Every row comes from one small tree of marks. The marks that hang from a mark follow it in brackets, in the order of their numbers. Every link used is in the known rows. Which tree was each row made from?
Known rows
z477{z425}: 3.1 5.9 -15.8 -3.3 -10.2 -39.6 17.0 -4.2 -14.6 1.0 -11.5 -7.9 4.4 -41.0
 -17.6 4.1 -19.5 -11.1 -0.6 -44.6 -1.3 36.6 -26.6 6.2 -4.8
z25{z477{z425}}: 4.9 22.1 -16.6 -4.0 -10.2 -31.8 -1.2 20.1 8.3 12.0 8.3 -20.4 34.4 -4.2
 -11.8 7.3 -4.7 -0.6 31.7 -36.6 -9.2 20.1 -15.7 2.7 13.5
z25{z562 z593{z207{z477}} z621}: -12.2 12.9 -19.5 8.7 23.4 -2.3 -42.9 -1.4 -22.3 5.8 34.7 -8.1 27.5 61.4
 -4.9 -16.8 36.9 4.6 -11.8 16.9 5.9 0.1 4.9 14.9 23.7
z593{z25{z477 z562} z207}: 3.2 18.5 14.5 -14.6 34.1 20.5 -63.3 9.1 5.2 32.6 33.4 5.8 -7.4 17.5 12.9
 4.5 -19.8 7.8 20.8 43.5 -20.9 -7.6 20.7 -28.4 5.7
z593{z25{z477} z207}: 4.9 21.4 9.9 -13.9 8.8 24.6 -36.9 8.9 10.3 15.1 25.0 2.8 -10.3 13.4 -8.0
 8.0 -10.0 4.1 34.7 33.1 -20.1 -5.5 14.9 -16.1 -4.6
z621{z25{z593{z207}} z378 z659}: -19.8 -32.8 0.1 -3.4 17.4 38.9 5.3 3.3 23.0 -6.1 -49.9 -0.8 -34.7 0.0
 28.9 -9.2 -29.6 3.5 25.4 74.6 20.0 -31.7 22.0 18.9 -21.0
z425{z621{z25 z378}}: -39.3 -9.4 11.4 -31.1 -9.5 29.8 60.1 -2.3 -34.9 4.4 -27.8 10.8 -7.1
 -27.1 1.2 -8.1 -17.4 7.4 9.6 11.1 -21.8 -2.4 -21.8 -17.6 -28.0
z621{z25{z593} z659}: -10.3 -30.5 -8.7 -10.6 10.0 23.5 6.9 18.8 31.4 -5.9 -37.4 19.8 -24.3
 19.2 18.9 -19.9 -15.7 4.1 11.2 62.2 21.1 -7.5 24.5 10.0 -52.8
z207{z477 z593}: -5.2 14.7 -12.4 34.2 -20.2 -13.5 26.7 -15.5 2.7 5.5 -3.2 -0.2 19.3 -23.5
 0.0 32.7 24.3 -19.1 1.1 2.2 15.4 1.0 -12.7 -8.7 43.6
z621{z378 z659}: -31.7 -32.3 16.0 -32.5 -18.8 16.6 17.9 -8.1 -19.3 10.6 -15.8 5.9 -30.9
 -57.4 13.3 -10.7 -29.9 22.9 15.0 -1.4 29.1 -8.4 12.8 14.1 9.3
z425{z621}: -39.6 -0.7 14.1 -48.9 -26.1 17.5 51.8 -6.7 -51.8 12.5 9.7 16.2 0.7 -21.2
 -19.3 -10.9 -9.6 5.4 8.3 -14.3 -20.8 21.3 -23.0 -17.4 -26.9
z207{z593{z25{z477 z562}}}: -4.8 14.8 -3.3 10.3 9.7 2.9 -11.7 17.4 7.3 12.4 8.1 20.9 3.4 -14.2 18.6
 -15.4 16.9 -25.2 -6.5 4.1 3.0 10.7 6.4 -12.3 22.5
z593{z207{z477{z25{z621} z425}}}: 17.0 12.1 -6.8 16.3 -13.3 -6.4 -10.9 -27.5 -1.8 1.1 12.8 -27.5 3.9 9.3
 -23.1 42.6 -7.2 -3.4 7.4 -10.2 -9.1 -8.2 -9.1 -3.8 13.3
z813{z562}: -14.7 21.6 -15.4 -18.4 6.7 -26.6 2.2 18.2 -47.9 6.8 2.4 31.5 12.8 -44.4
 11.9 2.1 -16.8 63.6 10.0 -56.8 4.8 55.7 -18.5 -38.9 -42.9
z207{z593{z25}}: -7.2 10.0 -6.0 6.9 -8.0 6.3 12.6 6.2 -0.6 -4.4 -6.9 28.4 -13.0 -32.7 2.4
 -16.6 17.6 -27.2 -10.9 -4.6 9.0 18.6 -1.8 -4.1 4.3
z477{z25{z621{z378 z659}} z425}: 28.8 -21.1 -2.1 16.3 -32.8 -18.2 15.7 -6.9 6.0 -29.6 -7.8 -19.6 -11.1
 -22.3 -9.5 -14.3 2.6 -24.2 -40.3 -71.7 10.3 3.9 -1.1 35.5 6.0
z621{z25{z562 z593{z207}} z659}: -11.5 -30.7 -3.1 -10.4 42.0 29.7 -28.2 9.7 24.4 12.9 -23.8 14.2 -25.9
 35.2 36.4 -9.4 -36.2 5.8 9.5 85.7 13.0 -17.6 33.0 -5.7 -41.9
z207{z477{z425} z593{z25{z562}}}: 24.7 10.2 4.9 68.4 8.6 -25.2 10.3 -14.0 16.7 -3.0 -1.9 -1.9 7.9 -30.0
 23.7 27.9 19.0 -60.6 -30.1 19.0 4.1 -1.6 1.3 -9.7 62.1
z477{z207 z425}: 21.4 11.8 1.6 9.2 9.1 -40.1 10.8 -26.6 0.9 -15.8 -14.8 -15.9 -4.0 -23.2
 -26.3 41.6 -28.2 -1.6 15.9 -12.7 -10.3 15.8 -28.9 -0.9 -8.0
z593{z207{z477{z25{z621}}}}: 5.6 12.8 -5.5 -0.6 -16.0 7.7 -17.0 -24.8 -4.4 10.4 18.0 -15.8 0.4 14.1
 -23.0 35.7 -3.3 16.2 12.6 -0.8 -4.5 -11.9 -4.8 -10.0 5.5
z593{z25{z621}}: -0.5 3.9 3.8 -12.7 -16.2 5.2 1.6 14.3 -14.0 -13.0 14.7 29.4 -12.5 -10.1
 -18.6 -36.1 34.0 10.1 -23.5 -21.9 2.6 19.0 10.1 3.7 -19.8
z593{z25{z621} z207{z477{z425}}}: 21.1 13.0 11.3 31.1 -0.7 7.9 -8.3 -19.0 -3.4 -18.5 23.1 -12.3 -4.2 12.3
 -22.1 25.4 19.0 -18.5 -6.0 15.5 -14.3 -9.3 14.6 0.1 17.1
z207{z593{z25{z477{z425} z562}}}: 3.8 14.4 -4.1 20.0 12.3 -6.1 -6.6 15.3 10.0 4.4 5.2 12.4 6.6 -16.8 18.7
 -11.5 12.4 -38.2 -9.4 -1.6 0.2 13.6 3.2 -7.3 27.8
z621{z25 z378 z659}: -22.4 -40.2 6.0 -14.4 4.2 27.0 22.7 3.9 10.5 0.3 -52.9 8.7 -33.2 -35.3
 28.5 -5.5 -36.8 24.8 15.0 36.7 21.0 -24.1 19.2 2.5 -24.9

Write each row's tree
-25.9 9.1 -19.6 -6.3 25.4 6.3 -39.5 1.1 -35.6 4.3 19.0 -9.2 16.7 36.8
 0.4 -37.5 26.5 10.1 -8.1 1.8 9.8 0.2 -0.8 26.7 26.1 -> z25{z562 z593{z207} z621{z378}}
-21.5 -10.5 -14.3 -11.7 30.8 0.6 -8.6 8.7 -5.0 25.5 -47.1 11.3 -8.9
 -34.5 33.7 -11.2 -31.4 35.5 -2.1 17.7 5.1 -8.8 -10.3 -19.7 -11.7 -> z621{z25{z562} z378}
15.6 8.2 26.9 29.7 9.5 -5.5 51.1 -31.7 -4.5 -36.5 -10.6 -7.9 -9.4 -18.6
 -14.8 36.8 -8.9 -59.1 0.3 13.5 -29.7 4.9 -21.5 -5.6 6.3 -> z477{z207{z593{z25}} z425{z621}}
8.8 32.5 -25.6 10.1 9.2 -15.8 -26.5 20.4 24.7 2.9 14.1 -33.4 33.0 45.2
 -10.7 2.3 5.8 -30.9 48.0 19.4 -12.4 10.1 -13.3 25.4 19.5 -> z25{z477{z425} z593{z207}}
0.7 -1.8 -7.2 4.7 -25.2 -10.8 15.9 19.3 -1.5 -21.7 27.0 -28.1 39.7 28.1
 -24.4 -4.6 27.6 -0.2 14.5 -55.3 3.0 6.2 18.6 29.3 15.0 -> z25{z477{z425} z621{z659}}
55.1 7.0 -8.5 35.4 -5.5 -31.2 -5.7 -15.3 34.6 -48.9 -5.5 -22.8 -3.0 33.0
 -27.0 5.9 20.9 -32.8 -25.7 -26.3 -4.2 2.0 -20.1 36.3 -6.1 -> z477{z25{z593 z621} z207 z425}
1.1 -4.5 17.9 -7.9 9.0 12.5 -30.4 27.2 2.4 5.7 35.9 18.3 1.6 18.8 13.4
 -32.4 22.2 10.0 -15.4 3.4 3.1 -3.2 38.8 -3.0 5.2 -> z593{z25{z477 z562 z621{z659}}}
-4.0 -16.3 19.6 -13.0 8.1 11.8 -21.0 11.0 -15.4 1.7 23.9 32.3 -19.6 -4.2
 8.6 -38.2 15.5 10.1 -35.1 0.6 9.2 6.9 34.6 -3.2 -9.8 -> z593{z25{z562 z621{z659}}}
5.0 13.4 5.7 8.8 5.0 2.2 7.7 -16.9 3.4 -23.0 -2.0 13.4 -10.7 -2.4 -20.0
 18.8 15.7 -1.4 5.8 8.8 -0.4 1.0 -5.9 -6.2 -5.8 -> z477{z207{z593{z25{z621}}}}
-1.9 13.8 -32.9 -2.3 15.4 -0.6 -9.9 39.4 38.9 5.4 -26.8 5.6 18.2 39.2
 6.9 -17.1 9.8 10.6 29.1 37.6 -2.0 2.7 -6.8 0.9 -34.7 -> z621{z25{z477 z593}}
22.2 -14.3 17.0 -4.9 -19.0 8.7 -3.5 -23.2 15.0 -26.6 -0.8 -4.0 -24.6 7.6
 -17.8 9.7 1.9 25.0 -13.3 -21.9 10.9 -24.8 4.2 13.1 -13.2 -> z477{z25{z621{z378 z659}} z207}
22.6 -6.4 7.8 -2.0 -29.8 -13.9 33.6 -10.2 -4.9 -8.4 -5.2 -8.9 -10.6
 -23.7 -8.2 -3.4 -17.6 -41.4 -31.3 -49.1 -20.8 18.5 -27.2 3.2 -14.6 -> z477{z25 z425{z621}}
2.9 15.2 -6.2 6.9 -1.6 -9.7 -6.1 -29.2 -11.2 13.6 8.0 -24.1 5.4 -7.9
 -19.8 50.7 -23.3 -0.4 28.2 10.0 -9.9 -0.1 -14.1 -12.1 14.4 -> z593{z207{z477{z425}}}
25.2 13.8 19.4 8.8 32.8 -15.9 -39.7 12.1 20.2 14.2 16.7 7.9 -3.9 -0.9
 17.0 1.1 -9.5 -4.8 -0.9 22.9 -14.8 1.6 10.4 -19.1 11.1 -> z593{z25{z477{z207 z425} z562}}
5.8 12.3 -21.2 3.3 49.7 -4.1 -37.4 27.8 40.7 15.7 -20.1 4.4 17.9 51.5
 24.2 -1.6 -6.2 18.8 23.4 63.1 -6.7 -10.7 -1.5 -15.6 -24.8 -> z621{z25{z477{z207} z562 z593}}
-6.6 7.1 6.0 -11.2 -15.0 -9.8 24.8 14.2 -3.4 7.5 15.3 -20.4 28.0 1.2
 -8.6 8.7 -10.5 -13.3 30.7 -19.3 -17.8 10.8 -6.4 0.7 11.0 -> z25{z477{z425{z621{z659}}}}
-14.3 -39.2 3.4 -21.3 28.1 19.2 -10.1 10.6 11.5 20.1 -27.7 23.2 -25.5
 1.4 35.5 -5.5 -43.9 27.3 -2.3 47.1 14.8 -10.0 30.9 -21.2 -46.2 -> z621{z25{z562} z659}
-17.2 0.7 -24.2 -2.1 20.1 16.2 -1.0 8.6 12.2 1.4 -51.0 -0.9 -13.6 -4.1
 13.7 -11.2 -12.3 10.9 23.9 46.5 2.9 -13.0 -14.3 9.7 -17.4 -> z621{z25{z593{z207}} z378}
-48.2 -27.8 35.5 -45.6 -27.3 37.0 61.6 -14.3 -49.9 7.6 -0.7 8.4 -19.4
 -39.3 1.6 -10.2 -25.2 0.5 11.3 3.9 -6.0 -5.2 -2.1 -2.3 -5.5 -> z425{z621{z378 z659}}
11.4 13.4 15.0 -0.6 20.8 1.6 -37.2 18.0 4.9 1.5 33.4 13.6 8.6 26.7 1.0
 -15.4 26.8 17.4 -9.4 7.0 -9.7 -3.0 20.6 -12.5 5.3 -> z593{z25{z477{z207} z562 z621}}
52.3 6.4 -0.7 39.5 -2.2 -28.5 5.6 -27.7 37.4 -31.0 -21.9 -16.9 -16.0
 -12.3 -9.2 37.3 -14.5 -44.7 -17.1 -24.6 -7.9 0.2 -25.3 6.1 5.2 -> z477{z25 z207{z593} z425}
-31.2 -20.2 -0.2 -22.6 -31.1 12.3 27.0 -2.5 -36.1 -17.3 4.7 0.5 -1.6
 -17.9 -19.1 -25.1 20.7 29.0 -5.2 -46.4 24.5 1.0 12.6 27.8 2.1 -> z25{z621{z378 z659}}
28.2 7.9 1.2 7.2 -8.1 -2.5 -6.7 -21.9 30.7 -12.3 -10.3 6.6 -22.0 -1.8
 -8.5 22.9 -5.1 -3.5 -6.0 -7.4 1.5 -8.4 -17.0 -8.2 -10.6 -> z477{z25 z207{z593}}
-10.3 -7.7 4.5 0.5 6.5 -12.9 45.2 -7.1 -27.8 -0.4 -27.4 -10.9 2.0 -36.1
 5.8 3.3 -29.1 -24.7 -6.6 -12.7 -24.3 13.5 -26.4 -5.0 -4.0 -> z477{z425{z621{z25{z562} z378}}}
17.6 11.4 -4.7 12.0 -7.7 -7.5 -15.0 -28.9 3.8 12.4 6.8 -24.6 -2.3 -1.0
 -15.2 48.0 -23.1 -4.8 14.2 4.0 -9.3 -7.6 -12.5 -9.4 12.4 -> z593{z207{z477{z25 z425}}}
-4.8 -19.5 -9.6 -4.3 11.3 22.5 -3.4 34.8 49.0 -2.5 -25.9 6.2 -2.9 42.7
 22.9 -14.2 -6.9 4.9 30.8 65.3 14.8 -16.0 29.2 10.6 -36.4 -> z621{z25{z477 z593} z659}
-1.2 20.9 3.2 -20.0 34.8 -18.5 -50.9 9.2 5.1 40.9 26.4 -4.9 27.4 21.0
 11.9 19.1 -19.0 39.5 31.4 12.1 -11.0 -4.0 -3.1 -30.9 15.4 -> z25{z477{z207} z562}
-10.7 22.7 -27.2 -2.5 17.1 -14.3 -45.1 40.8 -2.0 10.6 41.8 -7.7 55.7
 73.8 1.8 -47.2 56.8 9.8 0.9 -11.0 4.5 9.5 7.0 22.7 27.1 -> z25{z477 z562 z593 z621}
16.9 -6.5 2.6 14.6 -37.1 -8.4 4.9 -11.5 11.7 0.3 12.9 -2.9 4.2 1.5 -8.1
 16.4 23.7 12.3 -21.6 -18.5 16.8 -13.2 5.8 1.5 14.8 -> z207{z477{z25{z621{z659}}}}
-23.9 0.7 15.1 -27.5 16.7 22.6 28.8 4.4 -17.5 15.9 -2.9 7.6 12.0 20.8
 5.9 8.5 -19.7 12.3 18.6 31.7 -34.6 -6.2 -11.3 -36.7 -31.0 -> z425{z621{z25{z477{z207} z562}}}
16.0 -2.3 -4.8 43.9 -35.3 0.1 23.5 -15.2 18.7 -14.7 4.7 -5.2 10.3 0.3
 0.6 20.4 41.7 -29.0 -27.2 -16.1 21.9 -16.4 6.6 6.5 41.9 -> z207{z477{z25{z621{z659}}} z593}
18.1 2.9 0.2 8.9 -12.9 -21.7 -20.8 -12.9 12.7 31.5 10.6 2.7 2.5 -11.8
 12.0 19.8 -1.2 13.9 -21.8 -0.5 10.2 -8.2 -6.6 -21.5 21.6 -> z207{z477{z25{z562}}}
14.8 3.4 -3.6 18.5 -36.2 -14.1 5.7 -12.2 5.4 3.4 5.8 -7.4 8.8 -9.9 -8.7
 14.2 25.7 13.4 -20.3 -27.3 12.9 -12.5 -7.9 2.8 27.1 -> z207{z477{z25{z621{z378}}}}
-26.0 -14.9 -10.0 -6.9 -21.9 12.2 15.1 11.5 -16.6 -27.9 2.3 0.6 1.2 15.1
 -11.9 -50.3 43.3 0.6 -4.5 -10.9 32.3 1.8 12.4 55.6 8.8 -> z25{z593 z621{z378 z659}}
26.1 0.8 6.1 -8.4 6.0 -7.9 -36.8 -17.6 7.8 -3.9 15.2 4.7 -9.2 25.9 -9.7
 6.8 2.8 31.7 -28.9 -26.1 -1.8 -10.0 -4.6 -9.8 -16.2 -> z477{z25{z562 z621} z207}
33.4 -5.2 -12.0 14.5 -7.1 -34.8 -16.5 -1.4 -1.0 -7.3 7.7 -11.3 5.4 -3.0
 -2.8 -18.0 2.2 -17.8 -56.2 -74.5 -0.8 18.9 -10.4 12.3 3.0 -> z477{z25{z562 z621} z425}
-41.6 -33.3 28.3 -34.5 -11.4 45.6 65.7 -5.8 -29.0 -0.5 -27.6 10.9 -21.9
 -24.7 12.2 -6.7 -28.9 2.1 10.9 28.2 -10.4 -15.3 2.5 -9.4 -29.5 -> z425{z621{z25 z378 z659}}
-8.2 22.6 -6.2 -3.6 -11.7 -5.0 3.5 6.5 -8.6 -15.7 17.1 -25.4 40.1 25.7
 -30.9 8.8 36.2 39.0 33.6 -40.0 -3.9 -12.0 -6.2 15.8 24.7 -> z25{z477{z207} z621{z378}}
-8.6 9.0 -8.9 11.8 -15.0 8.5 19.3 7.6 -8.5 -19.8 1.8 24.5 -2.7 -16.7
 -9.5 -23.9 38.9 -24.1 -20.2 -24.3 10.4 19.1 2.6 6.8 4.9 -> z207{z593{z25{z621}}}
19.4 -26.7 24.1 -3.8 -6.9 -7.4 12.0 -12.3 -5.3 5.5 5.0 -5.3 -17.7 -17.7
 19.4 -6.8 -36.5 -40.6 -43.5 -25.4 -14.6 4.1 -3.6 -4.6 -3.8 -> z477{z25{z562} z425{z621{z659}}}
-33.1 -24.6 7.1 -22.5 4.2 6.6 -10.7 -1.7 -45.2 9.6 15.8 4.9 2.0 -11.3
 10.2 -29.8 4.5 35.6 -23.7 -33.2 22.7 -3.5 21.1 10.6 17.8 -> z25{z562 z621{z378 z659}}
